Known rows, with every way that one mark hangs from another:
{z_49 {z_848 {z_381 z_20}}}: [  3  -1 -10  -4   6   7   2  -5  12   0  -6   4  15   4   6  -1  -1  -4
  -5  -1  17 -12  -1   5   0  -4  -5  10]
{z_848 {z_381 {z_20 z_156}}}: [  2   1   0 -20   6  -3   4 -13  -3   2 -14   5  16   0   3  -1  -1 -11
 -12  -2  30 -15  12   6   5  -7  -8  -1]
{z_381 {z_20 z_129 z_628} z_848 z_996}: [ -5  -4  -6  14 -16   2   3  10   9  -8   3  -9 -20  -1   8   7   2  -8
 -34   6 -47  16  -8  -2   1  -3  -1   1]
{z_49 {z_848 z_381}}: [  5   0 -10  -4   6   9   0  -3   4   6  -1   5   8   3   6   3  -8   3
  14  -1  25 -13   3  -2  -3   5   3   0]
{z_626 z_129 z_628}: [  1  -7  -6  -4   5  -7  -2  10 -18   4  16   0  12   8   1   5  -3  10
  17   0 -19  -7  -2  -1   1  -2   2  20]
{z_848 {z_381 {z_20 z_129 z_156 z_628}}}: [  3   4   9 -28   0  -7   5   3   4   1 -17   5   9  -3   5   5  -3 -20
 -11   0 -18   4   7 -15   7 -10  -8  -6]
{z_534 {z_848 {z_381 {z_20 z_156 z_628}}}}: [  4  11  13 -24   7 -14   1  16   7   4 -27   5   8  -4   3  -5   6 -24
  15  -3  10   0   9  -5   3 -10 -12 -22]
{z_996 {z_381 {z_20 z_129} z_848} z_534}: [-11   0   3  18  -8  18   5  -9   2 -12  24  -4  -3   8  -3  -1   7   5
 -37   1 -43  12 -11 -20   0  28 -10  19]
{z_534 z_848}: [  5   4  -3   1  11  -8  -3  -6 -10   9   5  -1  -8  -7  -2  -1   4   4
  24  -1  17 -14   4  -1  -1   3   5  -8]
{z_49 {z_848 z_381} z_996}: [  5   0 -13   6   8   8   0  15   0   9  -1   6  14   1  -2   6 -10  -1
  -2   0  40 -12   1   4  -4   0   8   6]
{z_848 z_381}: [  6  -4  -7 -12   8  -4   1 -19  -5   6  -5   2  15  -5   8   2  -5   8
  20  -2  33  -9  15   3  -2   3   6  -3]
{z_996 z_381 z_534}: [-3  1  8 -4  3  7  2 -2  1 -5 11 -3  0  4 -2 -3 -2 14 15 -1 -7 -5 -2 -8
 -4 20 -1  1]
{z_848 {z_381 z_996}}: [  5  -7  -7  -3   0  -3   1 -10  -1   3  -6   2  13  -3  10   2  -7   8
  17   1  25   0   9  16  -2 -10   8 -10]
{z_104 z_996}: [  7  -5 -10 -26   3 -16 -13 -24  -5   3  -7  -2  -2  -4  -2   3  -2  11
  14   0  25  -5   6   5  -1  -9  15  15]
{z_534 {z_848 {z_381 z_996}}}: [  6  -1  -5   4   4  -7  -1   0  -2   8  -2   8  11  -8   6  -3   3   8
  31  -1  17   1   7  12  -2 -11   2 -17]
{z_996 {z_534 z_848}}: [  7   7   8   3   7  -7  -3  13 -10   8   3   1  -4  -4  -5  -4   3  13
  30  -2   4  -8  -5  -1  -5  11  -1   0]
{z_20 z_628}: [  5   1  -2 -20   3  -8  -1   4   4   4 -12  -8 -13  -4   5   5  -5  -3
  23   2   4  -3   5  -3  -4   1   8 -14]
{z_20 z_156 {z_381 z_848}}: [ -4   4   5   8  -2  15   1 -11 -12   1   6  -1 -30  -3  -8   5  -9  -7
  -3  -6  25  -7   6  -5  -1  16   0 -12]
{z_240 z_129}: [ -1   2  -3 -11  10   3   3  -6  -8   7  11   3  -2  -6  -5   8  -3  14
  16   2  -9 -18   6   7   6   5   1   5]
{z_381 {z_20 z_156} z_996}: [ -1   0   0 -10  -6  -1   4   3  -2  -3 -12  -1  -7   1   3  -1  -3  -8
 -28   4   0 -17  -1  19   5 -15  -6  -5]
{z_104 {z_996 {z_381 z_20} z_534}}: [ -3  -4   3 -23   0  -7  -9  -9  12 -13  -4  -3  11   7  -7  -7   7  10
  -5   1  -2   4  -6   2   0  -6  -1  25]
{z_104 {z_996 z_534}}: [  9  -2   1 -22  -1 -12 -11  -4  -2   0 -10  -2  -1   3  -5  -1  -2  20
  25  -1  24  -2  -3   3  -5   1  10  22]
{z_20 z_156}: [  3   4   4 -14   3  -2   1  -5 -14   6  -3  -3  -9   0   0   4  -7  -6
   8  -1  19 -24   8   1   2   6   1  -7]
{z_49 z_848 {z_996 {z_381 z_20}}}: [ -8   0 -10   9   6  14   2  17   9  -6  12  -3   5   7  -7   0  -1 -10
 -42   4   1 -14 -11   6   2   0   1   9]
{z_626 {z_534 {z_848 {z_381 z_996}}} z_628}: [  4  -5   3  36  -1 -12   2   2 -10  10  -5   9  24   4   2 -13   6  12
  46  -1  -7  17  -2   5   0 -11   3 -21]
{z_381 z_848}: [ -3  -2 -10  13  -1   6  -2  -8  -3   5  12 -10 -14   1   3   7  -3   6
  -6  -1  16  -9   4  -2  -5  21   7   2]
{z_104 {z_996 {z_534 {z_848 z_381}}}}: [ 10   2   3 -17   6 -18 -15  -1   3   6 -13  12  15  -4  -7  -7   5  16
  48  -6  27   6   3  -2  -5  -6   4  13]
{z_626 z_628}: [  5  -6 -12   2   4  -1  -5 -17 -23   3   7  -4   6   3   2   1  -1   9
  29   2   7  -4   0   1  -2   5   0   6]

Rows:
[ -6  -4  -5  23 -14   9   3  12   4  -8   4  -8 -10   7   3  -1   3  11
 -22   4  -3   4 -13  16  -6   8  -3  14] : {z_381 z_20 z_848 {z_996 z_534}}
[ 7  2 -4  7  4 12 -1 31  1  7 -2  9 14  4 -7  2 -8  8 13  0 30 -8 -8  1
 -8  5  4 18] : {z_49 {z_848 z_381} {z_996 z_534}}
[  2  -4  13  23   7 -17   7  17 -12  14   5  14  35   8  -3  -6   5   9
  38  -5 -25   7   0  -9   4  -1   4   0] : {z_626 z_129 {z_534 {z_848 z_381}} z_628}
[  2  -7  -8   5  -5  -1   4 -11  -7  -3   7  -2  -1  -4   3   3  -2   2
 -25   6 -30   1  -5  10   7 -20  -1  10] : {z_381 {z_20 z_129} z_996}
[  5  -6   1   5  -7   3   5   1  -3  -5  -1   6  20   0   5  -2   0  10
  -6   4 -26  14  -6   7   2 -16  -6  15] : {z_848 {z_381 {z_20 z_129} {z_996 z_534}}}
[  4  -2  -3  11   2  -6   3  -4  -3   3   3  10  17 -10   4  -5   8   0
  -4   2 -22  10   0   3   6 -23  -7   0] : {z_534 {z_848 {z_381 {z_20 z_129} z_996}}}
[  2   1   1 -14   0   0   5  -9 -17   2   3   1  -5   0  -4   3  -2 -14
 -33   2 -18 -14   0  -6  10  -7  -8   7] : {z_381 {z_20 z_129 z_156}}
[-13  -1 -13  21   0  13   0   0  -4   1  24 -10  -5   1  -6   7   0   2
 -37   1   9  -3   1  -4  -4  23  10   1] : {z_49 {z_996 {z_381 z_848}}}
[  0   1   4  11  -7  11   0  -9  -2  -2   7  -2 -33  -9  -4  10  -6  -5
   2  -3 -25  17   2 -21  -2  11   3 -11] : {z_20 z_129 {z_381 z_848} z_628}
[-13  -5  -9 -10  -5  -2  -9 -26  17 -12  10  -9   0   7  -2   0   8   4
 -30  -1   9   5   0  -1   0   8   2  15] : {z_104 {z_996 {z_381 z_20 z_848}}}
[  5   6   4 -12   9 -15  -1   4  12   3 -21   3  13  -7   5  -4   9 -12
  22  -3  10   9   7  -1   0 -13  -4 -12] : {z_534 {z_848 {z_381 {z_20 z_628}}}}
[  1   5   5  -3   0  -7   5   8  -2   3 -15  10  11  -3   3  -8   5 -12
   4  -1  12  -5   6  16   5 -19 -11 -14] : {z_534 {z_848 {z_381 {z_20 z_156} z_996}}}
[ -4  -6  -7  29  -8  15   1 -14  -6  -3   9  -3 -27  -6   1   4  -8   6
  -1  -2  12   6   1  13  -5   1   7 -14] : {z_20 {z_381 z_848 z_996}}
[ -6  -7 -14  19 -11   6   2  -7   5  -5   7 -10 -12   4   7   2   1   5
 -32   4   3  -1  -5  18  -1  -2   1   5] : {z_381 z_20 z_848 z_996}
[ -4  -4  -6 -29   2 -11  -8 -26  10 -11  -2  -4   8   3  -1  -5   5   3
 -18   1   4   0   4   7   3 -12   1  15] : {z_104 {z_996 {z_381 z_20}}}
[ 5  4  5 12 -1 -3 -3 23 -3  3  2  1 -8 -4 -3 -6  2 13 28  2 -4 -2 -9  9
 -5 -1  3 -6] : {z_381 {z_996 {z_534 z_848}}}
[-11  -2  -2  -4  -8   3  -9 -10  15 -14   8  -8   0  11  -5  -6   9  11
 -23  -1   0  10  -8  -3  -4  13  -4  23] : {z_104 {z_996 {z_381 z_20 z_848} z_534}}
[ -1  -1   6 -24  -2  -4 -13  -8   5  -9  -1  -1   1   5  -7  -5   2  19
  19  -1   2   4  -3  -3  -4   6   8  14] : {z_104 {z_996 z_381 z_534}}
[  4   4  11  -8   3   9   2 -16 -24   2   7   8 -22 -11  -9   6 -13 -10
  -1  -3  -5  -4   6 -12   8  -5  -4 -11] : {z_20 z_129 z_156 z_381}
[  6  -3   7  13  -4  10   0   3  -9  -4  -2   4 -18  -6  -5  -3 -10  14
  25  -1  13   7  -6  16  -5  -9   3  -8] : {z_20 {z_381 {z_996 z_534}}}
[  7  -1  -2 -14   2  -7   3  -8   5   0 -14   3  15  -6   9   4   0  -9
  -4   2 -22  11   4 -11   4 -12  -4  -1] : {z_848 {z_381 {z_20 z_129 z_628}}}
[-14   0  -3   2  -5   8   2  -5  23 -11   5 -13 -12   6   7   2   7 -11
 -24   0 -17   8   0 -11  -2  18  -2  -6] : {z_996 {z_381 {z_20 z_628} z_848}}
[ -6   6   6  -7 -10   3   4   8   1  -2  -3  -8 -22   2   0   8   0 -20
 -36   2 -39   3  -2 -19   5  11  -7   1] : {z_381 {z_20 z_129 z_156 z_628} z_848}
[-17   4   1   1  -4  12   3  -9   3  -7  12  -8  -9   8   0   0   5 -14
 -45  -2  -2 -12   2  -7   3  23 -10  -8] : {z_996 {z_381 {z_20 z_156} z_848}}
[-14   0   0   2  -7   9   4  -5  12 -11  12 -10 -12   3   2   5   7  -9
 -36   3 -55  16  -3 -21   2  17  -3   1] : {z_996 {z_381 {z_20 z_129 z_628} z_848}}
[  7   1  -3   4  10  -8   4 -15  -8   7   5   9  21 -11   1  -2   8  -4
  -2   0 -12   2   4  -8   7 -11  -9   7] : {z_534 {z_848 {z_381 {z_20 z_129}}}}
[  4   3  -7  -6   4   2   2  30  19   0 -20   2  12   2   0   3  -4 -18
 -13   3  15   0  -5   4  -2 -15   1   7] : {z_49 {z_848 {z_381 {z_20 z_628}}} z_996}
[  4  -4  -1 -10  -3  -8   3   3  17  -6 -25  -1  13  -3  12  -1  -1  -4
   7   3   9  12   4  13  -2 -23   0 -14] : {z_848 {z_381 {z_20 z_628} z_996}}
[  0   8  15   3  -4  -4   2  35  -5   0 -10   3  -8   1  -5 -10   6  -4
   0   1   0  -5 -11  13   1 -10 -12  -4] : {z_381 {z_20 z_156} {z_996 {z_534 z_848}}}
[ -1   6  11   4   7   3  -2   9   0   0  13  -1   0   0  -7  -8   8   9
  27  -2 -14   0  -4  -9  -4  20  -3  -8] : {z_996 z_381 {z_534 z_848}}
[  3   4  16   9   5 -21   7   7  16   7 -29   5  18  -1   3  -8   8  -9
  17  -3  -9  12   4  -5   3 -10   2 -24] : {z_626 {z_534 {z_848 {z_381 {z_20 z_628}}}}}
[-14  -2 -13  23   0  11   3  -1   2  -6  20 -11   0   3  -7   1   6  -4
 -59   3   5   0  -2   4   0  13   2   8] : {z_49 {z_996 {z_381 z_20 z_848}}}
[ -2   8  15  -1  -8  12   3   0  -6  -2   0   0 -38  -6  -7  10 -11 -19
  -8  -4 -17  11   3 -24   3  11  -1 -17] : {z_20 z_129 z_156 {z_381 z_848} z_628}
[ -1  -1  12  27   7 -17   4  21 -16  13  14   5  15   8  -8  -3   5   9
  27  -2 -39  -1  -7 -10   4   2   6   2] : {z_626 z_129 {z_534 z_848} z_628}
[  5  -5 -11   4  -2  10   1   6  10   1  -1   6   7   2   8   2  -8   5
  18   1  12  -6  -2   9  -4  -6   2  -8] : {z_49 {z_848 {z_381 z_996}}}
[ -5   4  11   5 -13  12   1  16   6  -5  -8  -3 -39  -4  -1   4 -13 -14
   2  -2   2  12   0   0  -4   0   3 -30] : {z_20 z_156 {z_381 z_848 z_996} z_628}
